What can hang from each mark:
q907: q476 q950
q476: q584 q821 q907 q950
q750: q821
q950: q907 q970
q970: q160 q950
q584: q476
q821: q476 q584 q750

Known rows, with every way that one mark hangs from another:
q476[q821[q584] q907 q950[q970[q160]]]: [-0.23  1.76  0.70 -0.27 -1.16 -0.94 -0.94 -2.03  0.29 -0.26 -1.35  0.19
 -1.83  5.40 -2.62 -0.62 -1.30  0.15 -0.49 -0.07 -3.28 -1.40 -1.64]
q950[q970]: [-1.74 -0.67  0.78 -0.37  0.37 -0.20 -0.89 -1.88 -0.70  0.21 -0.94 -0.48
  0.33 -0.41 -1.51 -1.13 -1.16 -0.31 -0.31  1.22 -0.30 -0.42  1.24]
q584[q476]: [-0.95 -0.11  0.31 -0.15 -0.60 -0.30  0.48 -0.97 -0.89 -0.72  0.97 -0.41
  1.23 -2.16 -1.12 -0.43 -0.18  0.50 -0.73  0.42 -0.32  0.49  1.60]
q907[q476[q584 q821[q750] q950[q970]]]: [-1.41 -2.29 -0.46  0.92  0.74 -0.65 -0.65 -1.82  0.24  0.57  0.02  0.92
 -0.10  2.42  1.17 -0.40  2.54  1.84  0.08  3.14 -1.46  1.26 -0.37]
q907[q476 q950]: [-0.89 -1.39 -0.12  0.91  1.95 -0.68 -0.21  0.02 -0.58 -0.50  1.41  0.81
  0.47 -1.40  1.45 -0.60  0.27  1.62 -1.70  0.60 -2.93 -1.72  0.94]
q476[q584 q821 q950]: [-0.93  0.10  1.63  0.23 -1.74 -0.45  1.76 -0.46  0.15  0.33 -2.35  0.48
  0.42  0.68 -1.71 -0.41  1.79  0.42 -0.50  2.29  1.83 -0.81 -0.59]
q821[q476[q584 q907 q950[q970]] q750]: [-0.59  0.51  0.36  0.93 -2.28 -1.29 -1.56 -3.64 -0.51  0.39 -3.69  1.95
  1.67  5.17 -0.94  0.21  2.38 -0.20 -1.01  2.41  0.34  0.72  0.52]
q476[q584 q821[q750] q907 q950[q970]]: [-0.27 -0.02 -0.14  2.02 -2.17 -0.62 -0.91 -2.67  0.64  0.15 -4.46  1.72
  0.86  4.46 -0.42 -0.22  2.63  0.38  0.27  3.24  0.83  0.59 -0.89]
q970[q160 q950[q907]]: [-1.41  0.71  3.34  0.91 -0.32 -0.42 -1.47 -0.18 -1.83 -0.54 -4.31 -2.05
 -0.35 -2.79 -3.20 -1.36 -0.23  0.72 -2.44 -2.35  1.30 -3.14 -0.27]
q950[q907[q476[q584]] q970[q160]]: [-1.49 -1.30  2.59  2.53  2.17 -0.71 -2.06 -1.00 -1.23 -1.16 -4.03 -1.43
 -0.14 -0.36 -2.26 -0.93  3.63  1.01 -1.34 -1.23 -0.90 -0.82 -0.13]
q907[q476[q821] q950[q970[q160]]]: [-0.43 -1.09 -0.11  0.29  3.83 -0.33 -1.77 -0.65  0.70  0.50  1.12 -0.54
 -1.13  0.69  1.66 -0.91 -0.10  2.99 -0.52 -0.28 -4.16 -1.50 -0.56]
q950[q907 q970]: [-1.90 -0.65  1.55  1.24  0.79 -0.39 -1.80 -1.63 -1.36 -0.73 -3.56 -0.79
 -0.40 -1.17 -2.48 -1.30 -0.64  0.21 -0.91  0.26  0.29 -1.82  0.72]
q750[q821[q476[q584 q907 q950[q970]]]]: [ 0.73  1.18  1.84  2.07 -2.05 -0.43  0.98 -2.35 -0.73  0.60 -3.67  2.40
  1.98  3.88 -1.38  0.06  1.59 -0.92 -1.46  2.52  0.34  1.16 -0.10]
q750[q821[q476[q950[q970]]]]: [-0.20  0.61  1.04 -0.66 -0.28 -0.19  0.82 -2.23 -0.97  1.64 -0.09  0.88
  0.10  1.59 -0.80 -0.37 -2.87  0.25 -1.41  2.07 -1.38  0.58  0.54]
q950[q907 q970[q160]]: [-1.34  0.40  2.13  0.99  1.12 -0.51 -2.47 -1.68 -1.17 -0.56 -4.76 -2.06
 -1.01 -0.82 -3.26 -1.16 -0.76  0.86 -1.13 -1.64 -0.34 -2.03  0.10]
q907[q476]: [-1.55 -0.62  0.31 -0.13  0.75 -0.86 -0.30 -0.43 -0.89 -0.29  1.73 -0.56
  0.16 -2.50 -0.50 -0.89 -0.15  0.81 -0.88  0.51 -1.48 -1.16  1.64]
q476[q584 q821 q907 q950]: [ 0.17  1.40  1.39  1.68 -2.93 -0.89  1.29 -0.73  0.52 -0.53 -3.81  1.62
  1.14  2.15 -1.80 -0.16  3.34  0.08 -0.51  2.46  1.87 -1.10 -0.80]
q476[q584 q821 q950[q907 q970[q160]]]: [-0.68  0.12  2.77  1.64  0.26 -0.51 -0.68 -1.15 -0.16 -0.34 -6.06 -0.82
 -1.07  1.96 -3.07 -0.60  2.43  1.49 -0.90  0.13  0.80 -1.02 -1.84]
q584[q476[q907]]: [ 0.11  1.05 -0.03  1.31 -1.90 -0.69  0.00 -1.14 -0.54 -1.59 -0.79  0.64
  1.95 -0.70 -1.27 -0.14  1.19 -0.01 -0.72  0.46 -0.41  0.30  1.40]
q970[q160 q950[q907[q476]]]: [-1.45 -0.32  2.68  1.17  1.26 -0.81 -1.67  0.42 -1.81 -0.91 -1.66 -1.81
 -0.59 -3.34 -1.86 -1.22  1.10  1.66 -2.66 -2.35 -1.00 -2.59 -0.07]
q950[q907[q476[q821[q750]]] q970[q160]]: [-1.56 -0.59 -0.15  1.21  2.85 -0.71 -4.12 -1.96 -0.46  0.45 -1.83 -2.10
 -2.38 -0.57 -0.11 -1.32 -0.61  3.30  0.06 -1.27 -1.75 -2.05 -0.15]
q750[q821[q584[q476[q950]]]]: [-0.15  0.05  0.45  0.44 -1.60  0.03  2.77 -0.85 -1.72 -0.48  2.01  1.22
  0.00  0.79 -1.25 -0.11 -2.65 -0.26 -1.76  0.75 -3.03  1.32 -0.17]
q950[q907[q476[q584]]]: [-1.97 -1.32  2.20  2.68  0.73 -0.82 -0.51 -0.06 -1.70 -1.35 -2.76 -0.36
  0.53 -2.38 -1.84 -0.90  3.61  0.54 -1.54 -0.06  0.76 -1.87  0.70]
q750[q821[q476]]: [-0.79  1.66  1.26 -0.37 -0.60  0.04  0.40 -1.62 -1.50  1.97 -0.14 -0.40
  0.44 -2.05 -1.07 -0.89 -3.54 -0.11 -1.04  0.26  1.12 -1.50  1.70]

Rows:
[-1.99 -1.19 -0.24  1.17  0.41 -0.44 -1.05 -1.32 -0.27  0.91 -0.19 -0.36
  0.22 -1.03  0.81 -0.97  1.80  1.44  0.44  1.40  1.04 -0.90  0.70]
q907[q476[q584 q821[q750]]]
[-0.50  2.26  1.31 -1.34 -1.38 -1.56 -1.59 -2.99 -0.80 -0.04 -0.70  0.39
 -1.08  6.04 -3.17 -0.18 -1.49 -0.50 -1.78 -0.75 -3.73 -1.20 -0.20]
q821[q476[q907 q950[q970[q160]]] q584]
[-1.94  2.06 -0.27 -0.46 -2.23 -1.30 -2.68 -3.45 -1.67  0.66 -0.05  0.26
 -0.28  2.91 -1.62 -0.77 -3.13 -1.06 -0.81 -0.45 -0.49 -2.85  1.63]
q821[q476[q907] q584 q750]
[-2.30 -1.27  0.64  1.37  1.08 -0.51 -2.44 -0.39 -1.37  0.30 -0.31 -0.78
 -1.00 -2.92  0.61 -1.56  0.10  2.46 -1.03  0.06  0.37 -2.93 -0.02]
q970[q950[q907[q476[q821[q750]]]]]
[-1.54  0.92  0.73 -0.14 -1.27 -1.41 -1.84 -2.40 -1.69  0.43 -2.85  0.01
 -0.94  0.47 -1.63 -0.25 -1.60  1.66 -1.98  0.22  0.68 -2.41  1.02]
q821[q476[q950[q907]] q750]
[ 0.25  1.96  0.35  0.44 -2.47 -1.01  0.65 -0.78  0.61 -0.35 -1.91  1.09
 -0.05  1.32 -1.45 -0.29  0.18  0.80 -0.51  2.05  0.24 -1.68 -0.28]
q476[q821 q907 q950]
[-1.15 -1.32  1.79  0.52 -1.07 -0.47  1.00 -1.52 -0.52 -0.38 -2.96  0.97
  1.31  2.27 -1.96 -0.29  2.43 -0.51 -1.13  2.72  0.04  1.16 -0.16]
q476[q584 q950[q970]]
[-0.32  1.43 -0.82  1.05 -0.98 -1.06 -2.53 -2.72 -0.61  0.73 -2.38  1.46
  1.13  2.02  1.14 -0.25 -1.24  0.97 -1.35  0.28 -0.33 -2.75  1.48]
q821[q476[q907[q950]] q750]
[-0.57 -0.83  0.52  1.00  0.64 -0.51 -0.14 -1.01 -0.29 -1.16 -0.92  0.36
 -0.67  0.63 -1.00 -0.31  0.81  2.35 -0.79  1.41 -1.59  0.55 -0.60]
q584[q476[q821 q950[q907 q970]]]
[-1.34 -0.73  1.46  1.31  2.64 -0.89 -2.67 -1.05 -1.14 -0.97 -2.05 -1.82
 -1.26 -1.28 -1.82 -1.09  0.63  1.77 -1.31 -1.65 -2.52 -1.52  0.33]
q950[q907[q476] q970[q160]]
[ 0.67 -0.56 -0.24  3.23  0.38  0.30  0.44 -1.68 -1.15 -1.09  0.21  2.65
  1.26  3.32  0.94 -0.37 -1.34 -0.61 -1.34  0.60 -4.65  0.99 -0.51]
q750[q821[q584[q476[q907[q950[q970]]]]]]
[-2.05 -1.37  2.22  1.51  1.06 -0.72 -1.04  0.49 -2.06 -1.16 -0.22 -0.44
  0.04 -3.63 -1.11 -1.38  1.28  1.01 -2.49 -0.37 -0.48 -2.33  0.51]
q970[q950[q907[q476]]]
[-0.60 -0.04  2.98  2.17 -0.28 -0.20  0.54 -1.92 -1.80  0.56 -4.61  1.07
  0.53  1.51 -2.11 -0.39  0.89  0.08 -2.08  1.42  0.94  0.01 -0.43]
q750[q821[q476[q584 q950[q907 q970]]]]
[-1.40  0.38  2.05  0.44  0.20 -0.46 -0.14 -2.24 -2.51  0.54 -0.76  0.69
 -1.74  2.75 -2.50 -0.79 -3.77 -0.44 -2.22  0.07 -2.33 -1.43 -0.31]
q750[q821[q476[q950[q907 q970]] q584]]
[-1.26 -0.13 -1.31 -0.16 -0.44 -0.12 -0.88 -1.90 -0.18  0.61  0.63 -0.68
  0.16 -1.49  0.64 -0.65 -1.42  2.02  0.67  0.77  0.57 -0.02  1.08]
q584[q476[q821[q750]]]
[-0.01 -0.14  1.51  1.94 -2.27 -0.83  0.54 -1.87 -0.13 -1.25 -4.58  1.99
  2.03  3.79 -2.12 -0.04  3.87 -0.92 -1.15  2.81  0.02  0.96 -0.42]
q476[q584 q907 q950[q970]]
[-2.54 -0.46  0.08 -1.01  1.15 -0.72 -0.42 -0.46 -0.76  0.27  4.31 -0.60
 -1.78 -0.48 -0.57 -1.40 -1.87  0.48 -0.10  0.11 -2.60 -2.71  0.51]
q907[q476[q821[q584]]]
[-1.18 -0.66  1.63  0.96 -0.04 -0.84 -0.66 -1.35 -1.11 -1.11 -3.52  0.29
 -0.65  0.71 -2.48 -0.64 -0.01  0.67 -1.72  1.19 -0.92 -0.89 -0.09]
q476[q950[q907 q970]]
[-1.24 -1.92  0.79  0.36  1.04 -0.69  0.71 -0.69  0.35  0.00  0.63  0.97
  0.08  1.78  0.08 -0.40  3.56  1.20 -0.38  3.16 -1.69  0.91 -0.76]
q907[q476[q584 q821 q950[q970]]]
[ 0.75  1.54  0.93  0.53 -1.59 -1.12 -0.82 -1.96  0.21 -0.87 -3.79  0.24
  0.12  3.37 -2.52 -0.12  0.70  0.39 -1.26  0.36 -2.08  0.05 -0.49]
q476[q907 q950[q970[q160]]]
[ 0.63  1.31  1.67  1.41 -1.56 -0.67 -0.26 -1.64  1.00 -0.31 -5.14  0.45
  0.41  4.19 -2.32 -0.14  3.23  0.55 -0.37  1.20  0.12  0.07 -1.59]
q476[q584 q821 q907 q950[q970[q160]]]
[ 0.57  0.37 -2.00  2.35 -0.57 -0.38 -1.29 -1.59  0.43 -0.34 -1.07  1.58
  1.16  1.20  2.45 -0.09  0.40  2.32 -0.06  0.90 -1.02 -0.67  0.24]
q584[q476[q821[q750] q907[q950]]]
[ 0.89  1.06 -0.06  1.04 -2.61 -1.10  1.18 -0.87 -0.29 -1.95 -0.85  1.77
  1.74  1.28 -1.26  0.48  1.90  0.56 -1.48  1.45 -1.71  1.18  0.51]
q584[q476[q907 q950]]
[ 0.64  0.81  0.62  1.90  0.54 -0.52 -1.98 -1.74  0.23 -0.65 -4.16  0.44
  0.72  2.68 -0.55 -0.51  0.20  0.71 -1.28 -0.51 -2.33 -1.38 -0.30]
q476[q907[q950[q970[q160]]]]
[-1.79  1.49  1.46 -0.89 -0.66 -0.07  0.37 -1.99 -2.29  1.71  1.45 -0.31
 -0.64 -0.02 -1.90 -1.16 -5.11 -1.30 -1.20 -0.54 -0.46 -2.29  1.23]
q750[q821[q476 q584]]
[-0.12  1.62  0.89  0.30 -1.58 -0.67  0.27 -2.71 -1.42  0.60  0.22  2.12
 -0.30  5.05 -1.66 -0.36 -2.79 -1.30 -1.61  1.33 -3.03 -0.24 -0.19]
q750[q821[q476[q907 q950[q970]] q584]]
[-1.37  0.88 -0.57 -0.74 -1.88 -1.50 -2.30 -4.04 -1.14  0.38  0.22  1.65
 -0.59  6.33 -1.35 -0.24 -2.22 -0.70 -1.19  1.23 -3.01 -0.72  0.55]
q821[q476[q907 q950[q970]] q584 q750]
[-0.43 -0.41  0.96  0.36  1.80 -0.15 -1.52 -1.51 -0.16  0.19 -2.68 -0.66
  0.01  1.02 -0.38 -0.73 -1.25  1.21 -1.25 -0.72 -2.40 -1.21 -0.11]
q907[q950[q970[q160]]]
[-1.29 -0.24  1.20  0.95  3.17 -0.70 -2.72 -0.88 -0.29 -0.17 -1.05 -2.06
 -2.18 -1.16 -1.27 -1.34  0.27  2.54 -0.30 -1.32 -2.04 -2.29 -0.34]
q950[q907[q476[q821]] q970[q160]]
